Each row was made from one path, in order. Every step used is in the known rows, and no mark comes twice. Write each row's path.
(in the rows, 128 means zero)
Known rows
A-E-U: [173 153 111 104 145 150 179 118  96 112 133 123 146  95 125 145 140 164
 117 126 121  89 103]
A-E-G: [123 143 147 131  84 220 120 136 149 100 116 173 136 115 131 146 101 145
  99 121 144  94  93]
V-M-J-E-U: [163 117  89  95 199 104 111 104  64 108 111  62 153 144 159 143 121 131
 119 179 129 140 136]
G-M-W: [107 121 104 130 149  98 136 191 134 152 130 104 123 144 105  98 170 162
 127  82 130 111 137]
A-E-U-M-L: [171 145  60 153 144 120 150 142 144 136 163 131 130  90 106 140 176 176
 169 149 117  97 125]
J-E: [107 114 146 118  96  56 143 140 101 141 147 163 141 120 160 154 120 142
 112 131 160 125 114]
G-M-U-E: [123 137 183 108 128 131 179 131 129 154 184 154  82 107  79  72 162 123
 110  48 123 116 141]
W-M: [119 136 140 140 144 108 115  97 187  91 144 139 155 148 140 137 122 117
 149 147 130 127 138]
U-E-G-M-L: [125 136 187 156  93 165 102 194 178 145 172 209  93 143 106 114 163 120
 136  88 162 100  81]
W-M-J-E-U: [167 128  96 124 163  74 139  75 119 116 104  94 167 142 207 166 121 136
 123 208 122 146 130]
J-M: [148 125 133  93 140  96 136 144 154 100 134 118 130 120 127 151  98 119
 136  93  88  98 148]
V-M-U-E: [108 139 158 103 147 155 140 108 110 110 193 127  92 117  72  64 135 102
 100  83 141 105 142]
P-E: [144 170 171 106  91 117 115 133  87 138 149 167 129 152 139 131 116 165
 146 116 131 113 113]
A-E: [134 139 134  92 104 144 136 147 118 115 147 180 138 113 143 140 112 163
 123 106 143  99 113]
L-M-J: [115 125 124 102 151 135  60 137 126 134  86 123 138 159 160 108  63  73
 145 157  99 146 116]
E-G: [101 126 167 159  96 175 114 141 169  88 116 137 130 134 106 147  94 123
 107 145 124 107  76]
E-U-M-J: [162 122  74 128 184 116 121 103 115 107  99  72 139 142 128 153 104 126
 170 206  74 150 124]
J-E-G-M-L: [116 102 155 164  83 100 112 170 176 163 145 160 115 127 130 134 175 153
 116 105 171 113 108]
P-E-G-M: [154 163 192 150  92 200  99 127 125 145 120 141 142 159 100 110 154 146
 145  71 148 122 149]
L-M: [110 131 148 141 137 138  87 133 140 139 119 137 144 122 121 103 102  69
 142 115 124 131 141]
P-E-G-M-U-H: [105 171 140 114  86 213 158  73 129 138 144 137  96 131  61  93 170 150
 143  48 148 158 165]
U-H: [ 70 128 103  87 118 113 137 116 133  85 159 180 132 139 120 163 105 125
 163 132 155 176 105]
G-M: [131 116 160 117 150 110 129 150 140 134 146 131 131 142  99 122 147 141
 157  81 137 129 142]

Write each row's path
[ 96 146 189 145  80 197 168 120 140 115 154 162  79 105  89 100 107 111
  70 113 124 105  71]  M-U-E-G
[ 95 127  68 157 137  96 118 165 144 133 128 112 135 136 112 119 141 137
 156 152 110 130 149]  U-M-W
[151 135  77 173 158  78 142 147 169 127 158 101 117 116  79 135 163 146
 170 170  95 110 106]  E-U-M-L
[ 99 156 181 172  99 197 155  73 191  99 157 154 111 115 108 103 131  89
  87 125 130 113 123]  W-M-U-E-G
[121  96 109  75 161  93  68 128  89 109 127 111 138 166 177 135  95 132
 125 162 155 144 143]  V-M-J-E
[103 110 125 169 101 126 131 174 132 159 103 118 135 126 136 113 177 148
  89  89 167 118 146]  J-E-G-M-W
[182 106 114  98 172  81 156 118  75 155 104  95 138 131 165 142 149 153
 129 138 121 144 131]  G-M-J-E-U
[137  89 138  78 141  69 111 148  96 153 116 141 127 149 189 137 130 149
 135 123 142 152 146]  G-M-J-E
[ 97 138 144 132 139 136 138 104 138 155 126  92  97  97  82  46 120  80
  99  90  96 115 141]  L-M-U
[134 169 181 146  70 193 101 126 115 121 119 153 130 157 119 137 113 147
 121 125 138 109  97]  P-E-G
[116 108  99 111 146 113  79 133 142 111 108 128 128 159 145 143  80 124
 175 187  90 162 132]  U-M-J
[163 119  97 165 147  75 171  92 101 131 141 106 170 101 127 163 160 123
 157 158 133 151 174]  J-E-U-M
[161 116 105  98 146  67 156 116  67 127  98 102 137 129 185 169 106 152
 107 194 110 135  78]  M-J-E-U
[127 134  77 105 140  79 138 187 143 119 116  92 122 118 133 122 122 137
 116  96  82  81 138]  J-M-W
[131 120  45  58 194 112 117  74  55  82 130 100 157 143 157 163 111 116
 151 177 167 192 153]  V-M-J-E-U-H
[ 85 143  99 154 134 120  94 175 129 152 104 108 132 126 130  78 130  94
 122 120 121 115 135]  L-M-W
[133 138 201 151  99 210 112 148 150 127 148 190 128 131 108 126 142  98
 139  82 161 129 125]  U-E-G-M
[162 131  96 167 177 126 159  96 132 108 138  88 151 117  86 145 141 118
 170 158  99 134 154]  E-U-M
[139 139  44 179 172 103 160 134 122 122 121  60 141 118  95 121 168 148
 151 163  95 122 140]  E-U-M-W
[127 130 143 125 112 230 170 109 164 138 126 112  95  94  68  82 161 158
  84  39 130  92 148]  A-E-G-M-U
[ 76 111 124 125  91 153 186  79 148 138 146 137 103 101  88 112 166 128
 108  68 177 178 165]  J-E-G-M-U-H
[117 108 167 154  99 140 184 100 147 158 133 108 100  97  89  92 173 138
  69  59 145 120 149]  J-E-G-M-U
[113  96 122 154  98 144  80 117 139 126  91 142 142 145 172 167  85 117
 137 199 134 164 141]  U-M-J-E-G
[109 105 148 121  81 129  92 134 114 115  83 150 129 151 191 169  70 135
  88 191 139 140  69]  M-J-E-G
[113 111 132 105 122  90  77 133  90 167  87 144 144 135 206 124  81  76
 123 159 134 159 140]  L-M-J-E
[158 123 109 123 162 100 113 107  67 162  78  95 152 121 184 132 102  80
 120 179 112 152 130]  L-M-J-E-U
[135 146 174 122  90 190 170 119 160 110 140 141  84  85  94 105 108  85
  77  67  82  87 129]  J-M-U-E-G
[133 105 151 117 139 188  81 141 161 114  82 116 121 170 127 132 103 136
 127 134 112 136 109]  E-G-M-J
[117  96 102 117 122  71  95 124 108 134 117 149 141 149 187 162  92 130
 157 183 127 176 155]  U-M-J-E
[157 119  85 176 134  40 156 141 132 155 165 125 130 100 129 150 179 150
 154 171 135 123 125]  J-E-U-M-L
